Every row comes from one small tree of marks. The marks that hang from a mark follow it in brackets, in alphabetical order. Every link used is in the known rows. Which tree was each row made from?
Known rows
kapu{lodo{favub{tekam} poritar{mosoga}}}: 0.29  -0.16  0.60  -0.62  -0.22  0.56  0.10  0.69  -1.47  -0.67  -0.26  0.47  -0.85  -0.82  0.09  -0.01  0.61  -0.31  -0.87  0.81  -0.51  -0.38  0.03  -0.17  1.15  -0.13  0.14  -0.23
favub{kapu{lodo} mosoga}: -0.46  0.32  0.26  -0.84  0.01  0.45  0.80  0.47  -0.42  -0.82  -0.18  -0.17  -0.86  -0.33  0.04  -0.15  0.31  -0.44  -2.18  -0.12  0.23  -0.10  -0.17  -0.44  0.41  0.17  -0.20  0.10
kapu{lodo{favub poritar}}: 0.93  -0.25  0.80  -0.49  -0.17  0.21  -0.35  0.27  -2.41  -0.82  -0.40  0.19  -0.46  -0.92  0.34  0.06  0.62  -0.42  0.24  0.40  -0.68  -1.00  0.18  -0.28  0.87  -0.10  -0.08  -0.17
mosoga{favub{tevor}}: -0.35  -0.13  -0.14  -0.31  -0.07  -0.36  0.56  0.44  -0.34  0.15  -0.15  0.48  -0.13  -0.15  0.10  -0.40  0.48  -0.61  -1.56  0.62  -0.12  0.05  0.37  0.08  0.67  -0.09  0.20  0.12
mosoga{favub{tekam} lodo{poritar}}: -0.29  -0.31  -0.05  -0.44  -0.17  -0.02  0.05  0.52  -0.72  0.23  -0.44  0.76  0.01  -0.95  0.35  -0.55  0.96  -0.63  -0.70  1.29  0.77  -0.52  0.76  0.73  0.28  -0.25  -0.11  -0.18
vibopuv{lodo{poritar}}: 0.69  0.13  0.02  -0.06  0.02  0.14  0.20  0.40  -0.70  -0.16  -0.47  0.60  -0.78  -1.09  0.06  0.43  0.55  0.02  0.08  -0.08  -0.39  -0.11  0.07  0.10  0.21  0.19  -0.09  -0.10
mosoga{lodo{favub{kapu}}}: 0.15  0.01  0.08  -0.49  -0.10  0.03  -0.35  -0.10  -0.79  -0.79  -0.33  -0.24  0.08  -0.01  0.27  -0.24  0.40  -0.54  0.23  0.08  0.81  -0.82  0.40  0.51  -0.41  0.34  -0.18  -0.06
gikid{tevor{lodo{favub{tekam} poritar{mosoga}}}}: 1.37  -0.45  -0.96  -0.49  0.00  0.31  -0.11  0.32  -0.73  0.30  -0.26  0.48  -1.16  -0.51  -0.41  0.21  -0.33  0.08  -0.86  -0.07  -0.54  0.39  0.09  -0.23  0.89  -0.68  0.47  -0.07
kapu{lodo{favub{tevor}}}: 0.30  -0.15  0.43  -0.92  -0.05  -0.26  0.29  0.53  -1.85  -0.79  -0.14  -0.10  -0.47  -0.73  0.23  -0.12  0.28  -0.54  -1.41  0.23  -0.69  -0.69  0.14  -0.26  1.06  0.05  0.05  -0.20
poritar{lodo{favub{kapu tekam tevor}} mosoga}: -0.66  0.16  -0.25  -0.76  -0.24  0.08  0.85  0.91  0.22  -0.50  -0.04  -0.04  -1.70  0.67  -0.06  0.04  0.11  -0.38  -3.32  -0.01  -0.63  0.00  -0.10  0.25  0.99  0.22  0.44  0.36
favub{kapu mosoga{lodo{poritar}} tekam tevor}: -1.38  -0.02  -1.22  -1.95  -0.23  -0.03  1.61  0.93  0.05  0.15  -0.81  0.50  -0.67  -1.15  0.47  -0.51  0.31  -0.57  -4.62  0.92  0.52  0.17  0.69  0.38  0.15  -0.06  -0.33  -0.12
vibopuv{favub lodo}: 0.53  0.45  -0.30  0.41  0.31  -0.02  0.42  0.62  -0.83  -0.86  -0.38  0.13  -1.10  -0.47  -0.49  0.47  0.17  0.13  1.13  -0.38  0.12  -0.03  0.04  -0.06  0.13  0.73  0.13  -0.01
tadebit{tekam}: 0.21  0.06  -0.03  -0.48  -0.05  0.11  0.22  0.33  -0.19  0.13  -0.02  -0.05  -0.15  -0.13  0.08  -0.29  -0.16  -0.14  -1.06  0.16  0.21  0.21  0.05  0.78  0.25  -0.08  0.09  -0.01
lodo{favub{kapu mosoga tevor} poritar}: 0.00  0.01  -0.81  -1.66  -0.36  -0.01  0.97  0.42  -1.07  -0.34  -0.84  0.40  -0.83  -0.57  0.30  -0.21  0.20  -0.60  -3.45  0.39  -0.73  0.08  0.47  -0.41  0.62  0.06  -0.01  0.09
vibopuv{favub{kapu tekam{tadebit} tevor} lodo}: 0.07  0.59  -2.32  -0.24  0.28  -0.64  1.98  1.34  -1.73  -1.10  -0.46  0.41  -1.81  -0.68  -0.04  0.39  0.12  0.13  -2.51  -0.13  -0.14  0.30  0.43  -0.01  0.64  0.98  0.23  -0.04
favub{kapu{lodo} mosoga tekam{tadebit} tevor}: -0.72  0.34  -1.41  -1.48  0.01  -0.31  2.02  1.10  -1.28  -0.83  -0.14  0.19  -1.17  -0.96  0.36  -0.21  0.18  -0.27  -4.55  0.35  -0.19  0.15  0.18  -0.53  1.46  0.21  -0.04  -0.13
poritar{mosoga{favub{kapu tekam tevor} lodo}}: -1.69  0.04  -0.31  -0.73  -0.11  0.17  0.92  0.94  0.86  -0.11  -0.26  0.62  -0.57  -0.06  0.17  -0.72  0.79  -0.80  -2.87  1.17  1.29  0.16  0.48  0.82  0.25  0.08  0.17  0.09
tevor{lodo{favub poritar}}: 1.89  -0.40  -0.47  -0.30  -0.26  0.00  -0.85  -0.19  -1.67  -0.17  -0.37  0.33  -0.46  -0.21  -0.08  0.16  0.02  -0.06  0.50  -0.19  -0.51  -0.62  0.24  -0.03  0.75  -0.42  0.06  -0.07
poritar{mosoga{favub{tevor}}}: -0.84  -0.01  0.23  -0.12  -0.09  0.16  0.38  0.49  0.73  0.14  -0.07  0.71  -0.25  0.15  -0.06  -0.40  0.54  -0.37  -1.03  0.88  0.28  0.51  0.05  -0.06  0.95  -0.11  0.37  0.25
kapu{lodo}: 0.01  -0.03  0.69  -0.09  0.09  0.21  0.08  0.32  -0.82  -0.57  0.06  -0.08  -0.44  -0.50  0.09  0.00  0.27  -0.20  -0.19  0.04  0.03  -0.53  -0.15  -0.17  0.49  -0.02  -0.13  -0.11
vibopuv{favub}: 0.02  0.14  -0.45  0.36  0.13  0.01  0.26  0.28  -0.65  -0.52  -0.26  -0.02  -0.51  0.15  -0.31  0.05  -0.15  0.10  0.91  0.05  0.24  0.03  0.15  -0.14  -0.01  0.33  0.11  0.11
mosoga{lodo{favub{kapu tevor} poritar}}: -0.13  -0.29  -0.42  -1.16  -0.27  -0.10  0.30  0.31  -1.31  -0.54  -0.82  0.31  -0.32  -0.71  0.66  -0.29  0.54  -0.64  -1.71  0.67  0.38  -0.70  0.75  0.51  -0.08  0.13  -0.25  -0.06
mosoga{lodo{favub{tekam}}}: 0.19  -0.07  -0.11  -0.85  -0.09  -0.31  -0.19  0.20  -0.93  -0.29  -0.12  -0.14  0.30  -0.59  0.11  -0.32  0.21  -0.39  -0.14  0.51  0.36  -0.68  0.50  0.55  0.09  0.05  -0.05  -0.41
tevor{lodo{favub}}: 1.67  -0.20  -0.34  -0.20  -0.11  -0.18  -0.86  -0.22  -1.02  -0.26  -0.01  -0.11  -0.28  0.23  -0.29  0.15  -0.24  -0.05  0.72  -0.54  -0.34  -0.48  0.04  -0.05  0.64  -0.24  0.18  -0.07
poritar{lodo mosoga{favub{tevor}}}: -0.84  0.09  0.71  0.13  -0.12  0.15  0.33  0.66  0.91  0.01  0.11  0.47  -1.09  0.58  -0.14  -0.20  0.52  -0.36  -0.89  0.48  0.09  0.08  -0.26  0.04  1.56  -0.08  0.41  0.59

Which tree is each row?
-0.27  -0.23  0.09  -1.19  -0.24  0.26  0.69  1.06  -1.47  -0.49  -0.38  0.59  -1.10  -1.03  0.23  -0.13  0.53  -0.42  -2.61  1.01  -0.79  -0.21  0.19  -0.08  1.43  -0.18  0.19  -0.27
kapu{lodo{favub{tekam tevor} poritar{mosoga}}}
0.00  -0.04  -0.37  -0.63  -0.32  0.57  0.37  0.48  -0.55  -0.41  -0.46  0.45  -0.99  0.08  0.11  0.02  0.43  -0.34  -1.99  0.57  -0.41  0.12  0.23  0.21  0.17  0.08  0.23  0.03
lodo{favub{kapu tekam} poritar{mosoga}}
-0.16  -0.10  -0.57  -0.10  -0.11  0.30  0.29  0.51  0.73  -0.16  -0.12  0.64  -1.10  0.75  -0.24  -0.25  0.33  -0.49  -2.11  0.10  0.60  0.37  0.04  0.24  0.78  -0.22  0.36  0.41
poritar{mosoga{favub{kapu tevor{lodo}}}}
0.21  -0.05  -0.97  -0.29  -0.08  0.09  1.07  0.76  -2.19  -0.91  -0.28  0.48  -1.18  -0.93  0.62  0.10  0.63  -0.10  -2.22  0.49  -0.14  -0.50  0.30  -0.08  0.88  0.10  -0.16  -0.16
favub{kapu{lodo{poritar}} tekam{tadebit}}
-0.30  0.10  -1.68  -0.45  -0.09  -0.64  1.43  0.81  -1.13  -0.29  -0.11  0.63  -0.63  -0.16  0.40  -0.35  0.54  -0.52  -3.51  0.67  -0.03  0.11  0.60  0.15  0.90  0.19  0.25  0.08
mosoga{favub{kapu tekam{tadebit} tevor}}
-0.10  0.18  -0.63  0.31  -0.03  0.02  0.36  0.38  -0.12  -0.13  0.21  0.78  -0.20  0.12  -0.07  -0.26  0.57  0.08  0.12  0.92  0.44  0.49  0.09  -0.18  1.44  -0.04  0.44  0.02
poritar{mosoga{favub{tekam{tadebit}}}}
-0.16  -0.12  -0.34  -0.79  -0.32  0.39  0.45  0.44  -0.44  -0.47  -0.66  0.61  -0.87  0.02  0.28  -0.08  0.41  -0.40  -2.10  0.57  -0.39  0.16  0.25  -0.04  0.45  0.08  0.19  0.18
lodo{favub{kapu tevor} poritar{mosoga}}
0.49  -0.16  1.08  -0.33  -0.20  0.71  -0.43  0.27  -1.34  -0.88  -0.33  0.43  -0.64  -0.57  0.11  0.03  0.69  -0.21  0.73  0.64  -0.26  -0.51  -0.11  -0.35  1.15  -0.10  0.06  -0.10
kapu{lodo{favub poritar{mosoga}}}
-0.51  0.19  -1.56  -1.13  -0.13  -0.02  1.04  0.43  -0.72  -0.36  -0.56  0.55  -0.34  -0.98  0.50  -0.30  0.43  -0.03  -1.71  0.83  0.92  0.05  0.59  0.01  0.64  0.08  -0.32  -0.14
favub{kapu mosoga{lodo{poritar}} tekam{tadebit}}
1.40  -0.05  -0.89  -1.07  -0.30  0.29  -0.11  0.01  -1.10  -0.39  -0.61  0.23  -1.02  -0.05  -0.14  0.05  0.00  -0.32  -1.49  -0.32  -0.37  -0.24  0.23  -0.37  0.67  -0.22  -0.02  0.11
tevor{lodo{favub{kapu mosoga} poritar}}
0.54  -0.03  -0.80  -1.03  -0.04  -0.71  0.80  0.79  -2.75  -0.94  0.02  0.15  -0.51  -1.02  0.39  -0.07  0.23  -0.20  -1.99  0.45  -0.79  -0.62  0.33  -0.31  1.84  0.09  0.18  -0.41
kapu{lodo{favub{tekam{tadebit} tevor}}}
-0.25  0.01  -1.32  -2.02  -0.36  -0.17  1.45  0.85  -1.18  -0.07  -0.78  0.40  -1.01  -0.76  0.27  -0.25  0.14  -0.70  -5.07  0.60  -0.97  0.17  0.61  -0.20  0.62  -0.03  0.06  -0.09
lodo{favub{kapu mosoga tekam tevor} poritar}
-0.61  -0.24  -0.32  -0.90  -0.21  0.04  1.54  1.37  -1.73  -0.38  -0.52  0.75  -1.47  -1.02  0.56  -0.40  1.02  -1.13  -4.98  1.00  -0.37  -0.50  0.62  0.35  0.70  -0.11  -0.01  0.02
mosoga{favub{kapu{lodo{poritar}} tekam tevor}}
0.20  -0.16  -1.29  -0.47  -0.07  -0.14  0.50  0.39  0.02  -0.12  -0.16  0.08  -1.01  0.33  0.01  0.01  -0.24  -0.22  -2.82  -0.51  0.05  0.05  0.12  0.27  0.12  -0.14  0.03  0.17
favub{kapu tevor{lodo}}
0.75  0.21  -1.59  -1.21  -0.29  -0.16  0.93  0.35  -1.94  -0.58  -0.53  0.43  -0.68  -0.61  0.30  -0.04  0.30  -0.15  -2.20  0.46  -0.54  0.02  0.50  -0.54  1.07  0.15  0.05  -0.09
lodo{favub{kapu mosoga tekam{tadebit}} poritar}
-0.74  0.00  -0.25  -0.35  -0.06  -0.01  0.44  0.55  -0.15  -0.23  -0.20  0.24  -0.29  -0.15  0.25  -0.56  0.83  -0.89  -1.88  0.74  1.18  -0.48  0.63  0.92  -0.30  0.12  -0.07  -0.02
mosoga{favub{kapu tekam} lodo}
1.01  0.07  -0.35  -0.44  -0.01  -0.39  0.26  0.42  -2.81  -1.06  0.14  -0.02  -0.37  -0.82  0.23  0.03  0.30  -0.08  -0.26  0.27  -0.52  -0.76  0.17  -0.38  1.47  0.16  0.12  -0.40
kapu{lodo{favub{tekam{tadebit}}}}
-0.45  -0.01  0.00  -0.98  -0.12  0.24  0.05  0.05  0.12  0.12  -0.61  0.44  0.24  -1.03  0.22  -0.35  0.36  -0.11  0.19  0.71  0.88  -0.10  0.34  -0.05  0.35  -0.19  -0.39  -0.08
favub{mosoga{lodo{poritar}}}
-1.04  0.22  -0.15  -1.38  -0.02  0.20  1.43  0.83  -0.45  -0.66  -0.30  -0.02  -1.09  -0.65  0.17  -0.26  0.24  -0.61  -3.90  0.09  -0.05  0.08  -0.02  -0.45  0.71  0.12  -0.15  0.07
favub{kapu{lodo} mosoga tevor}
-0.25  0.31  -0.22  -1.29  -0.24  -0.22  0.87  0.54  -0.37  -0.64  -0.27  -0.31  -1.39  0.36  0.00  -0.04  -0.02  -0.52  -3.11  -0.37  -0.65  -0.20  -0.04  -0.37  1.17  0.23  0.16  0.42
poritar{lodo{favub{kapu mosoga tevor}}}
0.70  0.03  -0.07  -1.13  -0.28  0.11  -0.02  -0.01  -1.17  -0.20  -0.59  0.31  -0.14  -0.62  0.07  -0.08  0.19  -0.22  -0.32  0.35  -0.60  -0.04  0.24  -0.63  0.84  -0.11  -0.02  -0.06
lodo{favub{mosoga} poritar}
2.15  -0.55  -0.84  -0.32  0.05  -0.05  -0.46  -0.13  -1.70  0.11  -0.40  0.19  -0.76  -0.62  -0.21  0.28  -0.32  -0.03  0.13  -0.50  -0.68  -0.19  0.23  -0.31  0.60  -0.63  0.23  -0.02
gikid{tevor{lodo{favub poritar}}}
1.41  -0.54  -1.01  -0.03  0.15  0.10  -0.01  0.01  -0.66  0.48  -0.30  0.34  -0.84  -0.70  -0.18  0.28  -0.40  0.16  -0.40  -0.52  -0.21  0.15  0.10  -0.21  0.26  -0.73  0.10  0.07
gikid{tevor{lodo{poritar}}}
0.15  -0.20  -0.49  -0.99  -0.26  0.07  0.15  0.38  -1.44  -0.44  -0.66  0.20  -0.40  -0.65  0.49  -0.24  0.59  -0.64  -1.67  0.67  0.34  -0.78  0.75  0.74  -0.32  0.12  -0.22  -0.24
mosoga{lodo{favub{kapu tekam} poritar}}
0.30  0.22  -0.47  -1.38  -0.16  -0.20  0.41  0.29  -0.74  -0.10  -0.16  -0.09  -0.21  -0.41  -0.25  -0.18  -0.14  -0.30  -1.89  0.22  -0.70  0.11  0.19  -0.39  0.81  -0.03  0.20  -0.25
lodo{favub{mosoga tekam}}
0.73  -0.35  -0.60  0.36  0.05  0.72  0.11  0.24  0.18  0.12  -0.40  0.81  -1.42  0.11  -0.28  0.03  0.33  -0.36  -0.99  -0.04  0.50  0.50  0.05  -0.08  0.39  -0.54  0.37  0.48
gikid{tevor{lodo{poritar{mosoga{favub{kapu}}}}}}
-0.75  0.05  -0.29  -1.01  -0.18  0.40  0.50  0.17  0.14  -0.25  -0.75  0.33  -0.28  -0.67  0.32  -0.34  0.46  -0.36  -1.18  0.51  1.04  -0.07  0.40  0.11  -0.14  0.02  -0.44  0.07
favub{kapu mosoga{lodo{poritar}}}
-1.00  0.04  -0.82  -1.86  -0.18  0.16  2.01  1.29  -1.05  -0.30  -0.62  0.45  -1.51  -1.29  0.38  -0.24  0.37  -0.68  -5.77  0.65  -0.54  0.04  0.33  -0.18  0.85  -0.08  -0.16  -0.07
favub{kapu{lodo{poritar}} mosoga tekam tevor}
0.23  -0.24  -1.47  -0.82  -0.07  -0.47  0.66  0.67  -0.16  0.43  0.03  0.21  -0.76  -0.28  -0.15  -0.02  -0.49  -0.04  -3.19  -0.13  -0.41  0.12  0.22  0.35  0.72  -0.40  0.17  -0.15
favub{tekam tevor{lodo}}
0.01  0.24  0.69  0.15  -0.16  0.52  -0.20  0.14  0.26  -0.89  0.04  -0.22  -1.31  1.12  -0.19  0.21  0.25  -0.18  0.01  -0.42  -0.07  -0.27  -0.41  0.02  0.70  0.38  0.30  0.51
poritar{lodo{favub{kapu}} mosoga}
-0.46  0.20  -1.24  -0.01  0.08  0.04  1.10  0.77  -0.70  -0.63  -0.35  -0.05  -1.22  0.31  -0.21  0.05  -0.10  -0.18  -2.20  0.08  0.14  0.11  0.35  0.21  -0.46  0.47  0.14  0.12
vibopuv{favub{kapu tekam}}
-0.27  0.26  -1.71  -0.64  0.08  -0.15  1.95  1.57  -1.39  -0.64  -0.94  0.66  -2.17  -1.01  0.01  0.37  0.36  -0.29  -3.76  0.14  -0.51  0.13  0.59  0.38  0.06  0.67  0.10  0.00
vibopuv{favub{kapu tekam tevor} lodo{poritar}}
-0.18  0.08  -1.01  0.20  -0.19  0.34  0.75  0.56  -0.61  -0.29  -0.29  1.12  -0.85  -0.01  0.29  -0.19  0.95  -0.19  -1.35  1.13  0.41  0.31  0.36  0.05  1.01  0.04  0.29  0.19
lodo{poritar{mosoga{favub{kapu tekam{tadebit}}}}}
0.78  -0.04  -0.84  -0.30  -0.22  0.07  0.06  0.23  -1.36  -0.40  -0.22  0.77  -0.32  -0.40  0.14  0.09  0.36  0.32  0.40  0.85  -0.35  0.13  0.22  -0.33  1.35  -0.07  0.31  -0.19
lodo{favub{tekam{tadebit}} poritar{mosoga}}
1.68  -0.44  -0.47  -0.12  0.03  0.44  -0.60  -0.08  -0.60  0.06  -0.33  0.43  -0.89  -0.32  -0.40  0.27  -0.29  0.16  0.78  -0.27  -0.29  0.28  -0.07  -0.42  0.85  -0.64  0.40  0.11
gikid{tevor{lodo{favub poritar{mosoga}}}}
0.73  0.31  0.26  -0.17  -0.12  0.70  0.08  0.42  -0.60  -0.86  -0.65  0.58  -1.27  -0.33  -0.03  0.45  0.81  -0.21  -0.12  -0.05  -0.25  0.00  -0.03  0.06  0.29  0.52  0.13  0.05
vibopuv{lodo{favub{kapu} poritar{mosoga}}}
0.80  -0.13  -0.23  -0.40  -0.28  0.21  -0.06  0.03  -1.54  -0.50  -0.60  0.21  -0.62  -0.03  0.32  0.06  0.44  -0.46  -1.05  0.14  -0.43  -0.49  0.39  0.04  -0.18  0.14  -0.02  0.08
lodo{favub{kapu} poritar}
-0.26  0.42  -1.50  -1.31  0.06  -0.26  1.98  1.52  -1.01  -0.21  -0.93  0.76  -1.70  -1.60  -0.30  0.19  0.10  -0.10  -3.18  0.47  -0.59  0.57  0.46  -0.30  1.02  0.41  0.12  -0.13
vibopuv{favub{mosoga tekam tevor} lodo{poritar}}
-0.90  0.17  -0.41  -1.22  -0.03  -0.05  0.55  0.40  0.48  0.16  -0.16  -0.01  0.17  -0.78  -0.09  -0.45  0.00  -0.18  -1.25  0.56  0.81  0.12  0.30  0.20  0.28  -0.10  -0.20  -0.27
favub{mosoga{lodo} tekam}
-1.12  0.18  0.33  0.10  -0.16  0.31  0.70  0.78  0.94  -0.35  -0.03  0.40  -1.57  0.96  -0.02  -0.20  0.67  -0.58  -2.09  0.28  0.33  0.09  -0.18  0.23  1.04  0.14  0.35  0.75
poritar{lodo mosoga{favub{kapu tevor}}}
0.73  0.24  -0.43  0.29  0.17  0.13  0.47  0.72  -1.35  -0.67  -0.75  0.57  -1.28  -0.88  -0.25  0.50  0.40  0.14  0.97  0.00  -0.11  -0.08  0.22  -0.07  0.24  0.55  0.00  0.01
vibopuv{favub lodo{poritar}}
